Each row was made from one small tree. The marks that hang from a mark follow it in brackets, in the order of their numbers. Every link used is in the known rows. Write each row's tree.
Known rows
k_49{k_867{k_425}}: -3.04  0.69  2.34  -0.72  0.06  0.72  2.46  0.31  -2.78  -1.81  1.12  0.10  0.81  0.26  0.12  0.57  0.63  0.59  -0.12  -0.55  -0.88  -0.45  -0.72  -0.23
k_253{k_49{k_867{k_200{k_57}}}}: -2.92  1.23  -0.17  -1.10  1.60  -0.67  1.91  1.90  -2.89  -1.82  1.04  -1.81  0.25  -0.60  1.45  0.96  1.36  -0.18  1.33  -0.48  0.79  1.01  -1.47  0.52
k_425{k_57}: 0.86  -0.65  -0.38  -0.47  0.37  -0.97  -0.33  -0.41  -0.11  0.48  -0.24  -1.05  0.97  0.45  0.21  1.16  -1.25  0.23  0.15  -0.28  0.31  -0.77  -0.38  0.71
k_57{k_200 k_621}: 0.55  1.42  0.80  0.26  0.24  -1.95  2.32  -1.95  -2.26  -0.08  -0.16  1.17  -0.01  0.47  0.67  -0.64  -0.21  1.34  0.25  -0.04  -0.16  -1.06  -1.55  0.07
k_200{k_867{k_425}}: -0.72  1.42  3.08  -2.08  -1.23  0.88  0.88  0.22  -1.13  -0.01  0.55  -0.70  0.66  0.24  -0.25  0.49  0.22  1.30  -0.98  -0.21  -0.16  0.14  -0.13  -0.01
k_49{k_253 k_867{k_200 k_425{k_57}}}: -3.23  1.37  2.34  -1.92  2.03  -0.69  3.12  1.96  -2.51  -2.12  1.83  -0.27  2.46  -0.63  3.21  1.17  0.61  2.61  -0.08  -1.58  -0.53  -0.67  -0.19  1.19
k_425{k_200{k_57 k_621 k_867{k_253}}}: 0.08  1.82  2.79  -3.26  -0.73  -2.48  -0.01  0.97  0.95  1.64  1.90  -2.84  1.08  1.10  -1.33  0.42  -1.04  2.61  0.19  0.01  0.41  0.82  0.20  2.44
k_57{k_621{k_188}}: -0.23  0.70  0.64  -0.83  -1.37  -0.09  1.35  -0.56  -0.60  0.86  0.26  0.24  -0.52  2.69  -0.16  -1.16  -0.24  0.44  0.81  -0.80  -0.17  -1.43  -0.55  1.44
k_200{k_621{k_188} k_867{k_253 k_425}}: -2.07  3.43  4.07  -4.10  -3.26  0.34  0.47  0.20  0.25  1.34  2.00  -1.20  0.79  3.64  -1.94  -0.17  -0.01  3.62  -1.31  -1.39  -0.06  0.27  0.59  1.75
k_425{k_57{k_621{k_188}} k_200{k_867}}: 2.21  0.34  1.93  -1.92  -1.10  -1.80  1.38  0.10  -1.82  2.28  0.40  -2.32  1.26  2.57  1.18  1.04  -2.64  1.83  1.05  -0.68  0.19  -1.54  -1.27  3.77
k_57{k_200{k_621{k_188} k_867{k_425}}}: 0.24  2.86  3.85  -2.06  -3.04  -0.63  2.59  -1.34  -1.11  0.94  1.15  -0.95  1.75  1.52  -0.48  0.23  -0.45  2.59  -1.79  -1.02  0.75  0.21  0.27  0.46
k_49{k_253}: -0.79  0.67  0.20  0.33  1.05  -0.61  0.71  1.61  1.02  0.14  0.42  0.42  0.14  -0.49  1.46  -1.05  -0.76  0.72  -0.14  -1.51  0.14  0.14  1.01  0.97
k_253{k_49}: -0.58  0.80  -1.59  0.41  0.54  -0.07  -0.04  0.75  -1.86  -0.14  -0.25  0.05  -0.52  0.46  0.19  0.75  0.45  0.50  0.11  -0.33  1.22  0.91  -1.23  0.51
k_200{k_57 k_621}: 0.05  0.39  0.87  -1.36  -0.86  -1.24  0.45  -0.35  1.93  0.43  0.77  -1.08  0.51  0.00  -1.81  -0.39  -0.48  -0.21  0.46  -0.01  0.85  -0.23  0.64  -0.07
k_200{k_867}: 0.58  0.75  1.61  -0.77  -0.90  -0.09  -0.09  0.83  0.33  0.72  0.01  -1.40  0.07  -0.19  0.05  -0.06  -1.21  0.10  -0.12  -0.51  0.04  0.51  0.55  0.41
k_57{k_200}: 0.69  0.79  0.06  0.80  0.36  -1.32  1.05  -1.35  -1.27  -0.09  -0.06  0.23  0.71  -0.57  0.78  0.23  -0.20  0.62  -0.80  0.00  0.30  0.17  -0.66  -0.32
k_49{k_867}: -1.77  0.12  0.83  0.70  0.41  -0.24  1.44  0.97  -1.33  -0.91  0.52  -0.48  0.08  -0.23  0.54  0.06  -0.94  -0.57  0.75  -0.75  -0.77  0.02  0.03  0.23
k_253{k_49{k_867}}: -2.37  0.95  -0.52  1.06  0.92  -0.17  1.40  1.68  -3.08  -1.02  0.21  -0.45  -0.37  0.29  0.74  0.68  -0.33  -0.03  0.93  -1.10  0.43  0.86  -1.22  0.84
k_867{k_200 k_253}: -1.93  1.96  0.56  -2.20  0.70  -0.25  -0.70  0.70  -0.73  -0.64  1.34  -0.15  0.15  0.66  0.79  0.34  2.34  2.79  -0.37  0.32  -0.64  0.80  -0.38  0.60
k_621{k_57{k_200{k_867{k_253}}} k_188}: -1.58  3.56  2.67  -2.08  -1.80  -1.97  -0.25  1.02  -0.24  1.13  0.71  -1.85  1.17  1.94  -0.24  0.52  -0.75  3.30  -1.15  -1.83  0.44  0.43  -0.94  1.84
k_253{k_49{k_867{k_200}}}: -2.68  1.62  -0.38  -0.20  1.52  -0.08  1.72  2.03  -3.83  -2.08  0.72  -0.44  0.06  -0.69  2.21  1.24  1.63  1.09  0.90  -0.34  0.34  1.35  -1.37  0.46
k_621{k_57 k_188}: -1.44  0.69  0.64  -1.07  -1.37  -0.32  -0.34  1.17  0.61  0.19  0.03  -0.69  0.84  1.05  -0.49  0.52  0.32  0.92  0.06  -0.81  0.71  -0.51  -0.70  0.93
k_253{k_49{k_867{k_200{k_621} k_425}}}: -3.77  2.91  1.78  -1.91  0.20  0.15  3.35  1.13  -4.26  -2.58  1.66  0.44  1.07  -0.02  0.69  1.44  2.64  3.07  0.09  -0.01  0.69  0.98  -1.30  -0.21

Which tree is each row?
0.61  1.56  3.49  -3.05  -1.73  -0.70  0.99  -0.46  -0.32  0.66  0.46  -1.48  1.95  0.97  -1.01  1.48  -1.41  2.39  -0.79  -0.51  0.66  -0.71  0.07  0.71 : k_200{k_621 k_867{k_425{k_57}}}
-4.57  1.93  2.56  -1.87  0.21  0.30  1.47  0.59  -2.80  -1.39  1.94  -0.04  0.53  1.87  -0.53  0.27  0.92  2.25  -0.40  -1.11  -1.43  -0.19  -0.96  0.74 : k_49{k_867{k_253 k_425}}
-0.90  3.08  3.27  -2.83  -0.94  -2.62  -0.56  2.09  0.35  0.90  1.13  -1.27  1.45  0.50  -1.04  1.70  -0.44  4.72  0.06  -0.02  0.53  0.71  -0.72  2.40 : k_425{k_200{k_621{k_57} k_867{k_253}}}
-2.83  0.87  0.63  -0.16  1.48  -0.04  2.82  1.36  -5.93  -1.69  1.25  -0.05  1.24  0.25  1.30  2.27  1.15  2.12  0.03  0.00  0.35  0.59  -2.56  1.37 : k_253{k_49{k_867{k_425{k_200}}}}
0.92  2.28  2.40  -0.76  -1.95  -1.45  2.40  -1.02  -1.63  1.42  0.11  -0.90  0.24  1.95  0.79  -1.02  -1.58  1.19  -0.11  -1.24  0.00  -0.74  -0.76  1.52 : k_57{k_200{k_867} k_621{k_188}}
-3.61  2.04  1.45  -1.62  1.17  -0.55  0.78  1.64  -1.89  -1.56  1.77  -0.67  0.24  0.44  1.16  0.25  1.54  2.27  0.51  -0.52  -1.43  0.76  -0.38  0.80 : k_49{k_867{k_200 k_253}}
-0.87  1.33  2.14  -3.70  -0.73  0.07  2.29  -1.16  -2.97  -0.50  1.21  -0.09  1.64  2.68  1.29  1.03  1.95  3.04  0.12  -0.04  -0.12  -2.27  -1.86  1.45 : k_867{k_200 k_425{k_57{k_621{k_188}}}}
-0.54  0.25  0.97  -1.92  -1.22  -0.63  1.39  -0.63  0.26  1.01  0.77  -1.16  -0.32  2.57  -0.76  -1.51  -0.45  -0.67  1.30  -0.93  0.25  -1.74  -0.71  1.43 : k_200{k_57{k_621{k_188}}}
-3.81  1.30  2.36  -0.40  1.07  0.12  3.20  1.90  -1.79  -1.57  1.44  0.53  0.98  -0.29  1.61  -0.61  -0.18  1.34  -0.17  -2.03  -0.74  -0.36  0.44  0.76 : k_49{k_253 k_867{k_425}}
-4.15  2.09  2.68  -1.41  1.59  0.27  3.61  2.24  -2.38  -2.56  2.09  0.49  1.40  -1.19  2.96  0.04  1.90  2.34  -0.25  -1.15  -0.93  0.14  0.25  0.35 : k_49{k_253 k_867{k_200 k_425}}
0.87  1.50  0.64  0.09  -1.86  -1.40  1.67  -1.59  0.11  1.06  0.53  -0.17  1.04  1.20  -0.28  -0.38  -0.77  1.24  -0.92  -0.63  0.85  0.16  0.37  0.48 : k_57{k_200{k_621{k_188}}}
0.43  1.65  -0.18  -1.88  1.03  -2.11  -1.18  1.74  -3.01  1.65  0.53  -2.54  1.05  2.02  0.83  2.82  -1.52  3.56  0.01  -0.74  1.12  1.06  -2.19  3.67 : k_425{k_57 k_200{k_867{k_253{k_49}}}}
-1.28  2.18  1.63  -2.18  -0.62  -1.33  0.38  1.13  0.62  -1.47  0.45  0.46  1.39  -1.23  0.04  1.22  2.02  3.09  0.30  0.78  0.91  0.15  -0.31  -0.39 : k_867{k_200{k_621{k_57}}}
0.37  1.21  2.45  -2.56  -2.99  -0.72  0.60  0.57  2.61  2.00  1.05  -3.26  0.63  1.60  -1.56  -0.79  -2.01  -0.18  0.32  -1.25  1.10  0.19  1.33  1.38 : k_200{k_57 k_621{k_188} k_867}
0.02  1.51  1.84  -1.81  0.12  -1.22  -0.62  1.30  -0.91  1.32  1.15  -1.80  0.50  0.95  0.40  0.86  -0.54  2.86  -0.30  -0.16  -0.43  1.00  -0.46  2.43 : k_425{k_200{k_867{k_253}}}
-0.43  2.34  3.05  -2.19  -3.19  -0.93  0.03  1.75  2.00  1.17  0.25  -1.76  1.15  1.05  -1.27  0.47  -1.34  1.97  -0.04  -1.33  1.10  0.10  0.59  1.30 : k_200{k_621{k_57 k_188} k_867}
-3.65  1.46  0.81  -0.39  0.69  0.64  2.46  1.04  -4.59  -1.79  0.87  0.13  0.33  0.80  0.37  1.26  0.96  1.16  -0.08  -0.93  0.35  0.41  -1.77  0.29 : k_253{k_49{k_867{k_425}}}
2.60  0.37  1.91  -1.90  -1.89  -1.90  0.56  0.35  0.14  2.54  0.72  -3.15  2.18  1.68  0.23  1.74  -2.83  2.18  0.12  -0.65  1.07  -0.17  0.30  3.21 : k_425{k_57 k_200{k_621{k_188} k_867}}
-3.64  3.18  0.45  -3.23  0.97  0.77  0.23  0.87  -3.97  -1.63  1.72  0.61  0.38  1.63  0.68  1.57  4.24  4.37  -1.02  0.29  0.44  1.19  -2.20  0.53 : k_867{k_200 k_253{k_49} k_425}
-2.05  4.31  1.05  -1.39  0.09  -2.54  -0.49  1.65  -2.29  0.23  0.12  -0.99  0.59  0.74  -0.08  1.60  -0.16  3.93  -0.87  -1.40  1.56  1.61  -2.42  1.50 : k_621{k_57{k_200{k_867{k_253{k_49}}}}}
-1.49  3.23  1.38  -3.08  -0.88  -1.71  -0.60  1.46  0.33  1.39  1.02  -2.49  -0.27  2.04  -2.09  0.09  -0.86  2.04  0.29  -1.40  1.54  1.47  -0.38  1.89 : k_200{k_57 k_621 k_867{k_253{k_49}}}
-3.95  3.05  2.70  -1.09  0.94  -2.11  2.69  3.59  0.36  -2.16  1.26  0.36  1.77  -1.99  1.92  0.16  0.56  3.17  0.99  -1.56  0.18  0.32  0.74  0.74 : k_49{k_253 k_867{k_200{k_621{k_57}}}}
-3.96  2.08  1.10  -1.41  1.20  0.86  2.79  1.45  -5.30  -2.88  1.40  0.14  0.82  -0.10  1.79  1.60  2.96  2.08  -0.01  -0.06  0.22  0.88  -2.00  -0.06 : k_253{k_49{k_867{k_200 k_425}}}
0.59  1.50  1.83  -1.78  -1.80  -1.38  2.21  -2.53  -1.53  0.70  0.98  -0.63  2.74  2.25  -0.47  1.35  -0.77  2.78  -1.58  -0.80  1.00  -1.11  -0.68  0.79 : k_867{k_425{k_57{k_200{k_621{k_188}}}}}
-2.80  3.44  1.87  -3.30  -0.42  -1.73  -0.66  1.36  0.81  -1.06  1.27  0.36  1.07  0.28  -0.71  1.04  2.49  4.64  0.10  0.31  0.36  0.43  -0.57  0.47 : k_867{k_200{k_621{k_57}} k_253}
-2.93  0.34  0.87  -1.29  1.67  -0.68  2.84  1.18  -5.05  -1.55  1.78  -1.33  1.34  0.21  0.57  2.04  1.09  1.16  0.55  0.02  0.83  0.31  -2.72  1.39 : k_253{k_49{k_867{k_425{k_200{k_57}}}}}
-1.83  2.73  1.48  -3.46  -0.12  -0.41  -0.53  0.94  -3.11  0.55  0.92  -1.70  0.84  2.97  -0.47  2.13  -0.29  3.73  -1.06  -1.39  0.87  0.44  -1.93  2.12 : k_200{k_867{k_253{k_49} k_425{k_57}}}
-1.48  2.35  2.76  -3.83  -2.12  -1.10  0.28  0.54  0.59  1.99  1.47  -2.57  -0.60  4.06  -1.46  -1.60  -1.21  1.12  0.93  -1.89  -0.28  -0.82  -0.35  2.76 : k_200{k_57{k_621{k_188}} k_867{k_253}}
-1.33  2.03  3.10  -3.79  -0.69  -0.47  -0.52  0.28  -1.33  0.67  1.24  -1.82  1.44  2.45  -0.71  1.48  -0.60  3.24  -1.13  -1.08  -0.40  -0.51  -0.84  1.60 : k_200{k_867{k_253 k_425{k_57}}}
-3.14  2.16  3.29  -2.21  -0.36  0.17  3.26  0.28  -2.52  -2.44  1.92  0.44  1.50  -0.44  0.53  0.85  2.27  2.63  -0.02  0.26  -0.57  0.05  -0.08  -0.69 : k_49{k_867{k_200{k_621} k_425}}
-0.75  1.30  2.11  -3.37  0.56  -0.43  2.07  -1.31  -3.26  -1.38  0.88  0.56  1.48  1.16  1.12  1.35  1.99  3.24  0.36  0.77  -0.26  -2.05  -2.02  0.45 : k_867{k_200 k_425{k_57{k_621}}}
-3.16  2.53  1.99  -3.62  0.37  0.68  0.33  0.03  -2.12  -1.44  1.98  0.70  0.83  1.15  0.37  0.80  3.80  3.94  -1.18  0.56  -0.78  0.46  -1.03  -0.05 : k_867{k_200 k_253 k_425}
-2.12  1.34  2.66  -4.33  -1.03  0.48  2.80  -0.92  -1.87  -1.00  1.96  -0.47  0.85  2.30  0.40  -0.40  3.09  1.58  0.43  0.18  -0.03  -1.69  -1.51  0.52 : k_867{k_200{k_57{k_621{k_188}}} k_425}
0.07  2.20  2.39  -1.00  -1.93  -1.63  0.83  0.73  -0.28  0.78  0.01  -1.91  1.57  0.30  0.42  0.76  -1.13  1.61  -0.82  -1.29  0.97  0.25  -0.85  1.00 : k_621{k_57{k_200{k_867}} k_188}
0.20  1.45  1.90  -1.47  0.32  -1.92  2.95  -2.91  -3.96  -0.49  0.35  0.77  1.65  1.59  0.60  1.00  -0.11  2.65  -0.53  -0.13  0.09  -2.32  -2.57  0.44 : k_867{k_425{k_57{k_200 k_621}}}
